Every row comes from one small tree of marks. The marks that hang from a mark follow it in brackets, in alphabetical order. Every link used is in the known rows. Which tree was each row made from?
Known rows:
tazu[dibibuk[disut tisu] radifop]: [ -5  -2 -28  13   7 -68 -36   0   0  23  -2 -62 -15 -18 -30 -51  29  -8
  30  -9]
disut[radifop tasifu]: [ -1 -33 -30   5  36  33 -18   7  22 -59  -5 -11  10   1 -22 -27  -9 -29
 -24 -24]
tasifu[disut[dibibuk[tisu] radifop]]: [ -3 -17 -13  29  27  17 -29  26   6 -56  -6 -17 -31  -9  -8 -23  29 -13
   5 -11]
radifop[tazu[dibibuk[disut]] tisu]: [  5 -26 -33  35 -30 -48  48  14  15  16  -1 -15  -8  11 -28 -53  23 -18
 -22 -31]
tisu[dibibuk[disut[radifop[tazu] tasifu]]]: [  4 -28 -10   8  32  18   6  27  12 -61  -1 -19  16  23 -19 -17   8 -12
 -27 -19]
guvus[disut[radifop tasifu]]: [ -8 -44   2   2  16  39   5  13  26 -59  -6 -20  20 -22 -28 -17  -2 -19
 -34 -16]
dibibuk[disut tisu]: [  0 -15 -33  30  -2 -51  -2   5  -4 -14   8 -31 -15  -2 -40 -29  21 -30
  16 -17]
tasifu[disut[dibibuk]]: [ 16 -26 -35  17   6  -9   1  26  12 -47 -21 -25 -60   8   1 -46  32   8
 -33 -20]
radifop[disut]: [  8 -19 -51  20   3 -19   8  10  22 -15 -22 -24 -28   3 -38 -43  12 -23
 -29 -27]
dibibuk[disut[radifop] tisu]: [-11 -12 -19  30  19 -19 -19   7  -3 -32  13 -30   5 -15 -47 -18  14 -37
  31 -15]
dibibuk[disut[radifop[tazu] tasifu] tisu]: [-18 -31   0  26  18  14  -6   0  14 -42  31  -3  40   6 -44 -15   0 -46
  35  -9]
tisu[dibibuk]: [ 29 -23 -51  15  21 -37   1  38   4 -27 -34 -37 -46  22  -4 -35  19   6
 -76 -35]
dibibuk[disut]: [ 11 -19 -45  14  -1 -42  16   8   5 -24  -5 -39 -28   2 -37 -46  18 -13
 -15 -26]
guvus[disut[radifop[tazu tisu[dibibuk]]]]: [ -5 -41   5  32   1  14  37  38  24 -27 -17  -9  22 -11 -26  -8  18 -14
 -59 -25]
guvus[disut[dibibuk[tisu] radifop tasifu]]: [-13 -37  24  13  12  43   2  25  13 -69   2 -15  22 -19 -13 -10  12 -12
 -14  -5]
guvus[disut]: [  9 -44 -23  13 -11 -26  24  23  19 -21 -18 -37 -25 -17 -31 -39  13   0
 -54 -28]
dibibuk[disut[radifop tasifu] tisu]: [-19 -17  -9  17  26  12 -20  -4   4 -52  20 -13  30  -7 -39  -7   6 -46
  38  -5]
tisu[dibibuk[disut[radifop tasifu]]]: [  5 -15 -18  -1  39  16  -8  22   4 -69 -10 -28   9  12 -16 -10  13 -12
 -26 -15]
tisu[dibibuk[disut[radifop]]]: [ 11 -11 -28   9  32 -12  -5  33  -3 -50 -16 -42 -14   4 -23 -21  21  -4
 -31 -26]

Which tree is each row?
[ -5 -16 -18  21   7  18   5  10  14 -48  -6  -3  -1  17 -13 -24  18 -25
   0  -8]
radifop[disut[dibibuk[tisu] tasifu]]
[ -9  -9 -22   6   7   3   8   3   7 -35  -2 -21  16 -12 -22 -31  14 -27
   1 -16]
tazu[dibibuk[disut[radifop[tisu] tasifu]]]
[  5 -35 -23  32  15 -18 -16  30  16  -2   4 -28 -13  -3 -28 -52   2 -18
 -13 -36]
disut[radifop[tazu[dibibuk[tisu]]]]
[ 16 -35 -33  17 -16 -54  26  23  14   5   2 -41 -33  13 -30 -73  13   1
 -25 -37]
radifop[tazu[dibibuk[disut]]]
[  2 -38   5  11   5  17  16  41  13 -55 -15 -38 -12 -24 -19 -35  18  11
 -45 -25]
guvus[disut[dibibuk radifop]]
[ -4 -54  13   3   3  29  13  24  33 -37   2 -22  18 -15 -24 -38  -4  -8
 -38 -23]
guvus[disut[radifop[tazu[dibibuk]] tasifu]]
[ -1 -29 -25  26 -25 -22  46   5  20  -2   5  -1  13  17 -21 -43  16 -26
 -18 -23]
radifop[tazu[dibibuk[disut[tasifu]]] tisu]
[  1  -5 -46   5  11 -39 -27   5  23  21 -27 -55 -27 -14 -29 -63  21  -4
 -11 -19]
tazu[dibibuk radifop[disut]]
[-15 -34  15  14   1  54  35  21  20 -71 -11  -1  33 -17 -11  -8  17 -13
 -35 -10]
guvus[disut[dibibuk radifop[tisu] tasifu]]
[ -7   0 -38  14  -5 -55   0  -4  10  23 -16 -46  -4 -18 -27 -48  34 -11
   6 -14]
tazu[dibibuk[disut] radifop[tisu]]
[  3 -12 -29  33   0 -14   7  22   8 -26 -12 -20 -26   9 -23 -36  28 -17
  -9 -19]
radifop[disut[dibibuk[tisu]]]
[ -3 -42  11  16  -7  10  18  21  11 -53  -3 -17   2  -4  -6 -20  18  -3
 -28  -8]
guvus[disut[dibibuk[tisu] tasifu]]
[ -1  -9 -31  27  30  17 -11  22  14 -47 -28  -5 -15  -6  -8  -1  30 -24
 -32 -15]
tasifu[disut[radifop[tisu[dibibuk]]]]
[  3  -9 -34  20   4 -10  31   9   3 -41 -19  -4  11  22  -8  -4  28 -26
 -36 -13]
radifop[tisu[dibibuk[disut[tasifu]]]]
[ -7 -37 -11  11  16  22  11   4  23 -53  20 -10  28  11 -41 -31  -4 -30
   5 -19]
dibibuk[disut[radifop[tazu] tasifu]]
[ 14 -19 -31  -1  20 -12   8  19   2 -54 -15 -29 -10  25  -8 -20  17  -6
 -39 -17]
tisu[dibibuk[disut[tasifu]]]
[ -3 -25 -24  34   1  24  45  14  33 -25 -18  25  30  38 -15  -6  16 -37
 -48 -16]
radifop[disut[tasifu] tazu tisu[dibibuk]]
[  3 -30 -17   5  32  46  -5  23  15 -81  -6 -13   1  11  -1 -34   2  -6
 -28 -22]
disut[dibibuk radifop tasifu]
[  4 -21 -28   9   7  24  18  12  21 -55 -16 -10 -10  20 -11 -39  15 -13
 -28 -15]
radifop[disut[dibibuk tasifu]]
[-11 -25 -10  39  10 -17  -4  11   8 -20  23 -20  14  -3 -52 -26  10 -36
  27 -20]
dibibuk[disut[radifop[tazu]] tisu]
[ -4 -36 -31  45   7   6  24  17  27 -15  -4   5  13   3 -35 -32   4 -36
 -30 -36]
disut[radifop[tazu tisu]]
[ 11 -40 -25   8 -11 -28  25  14  19 -12   8 -28 -12  20 -22 -63   5  -6
 -20 -28]
radifop[tazu[dibibuk[disut[tasifu]]]]
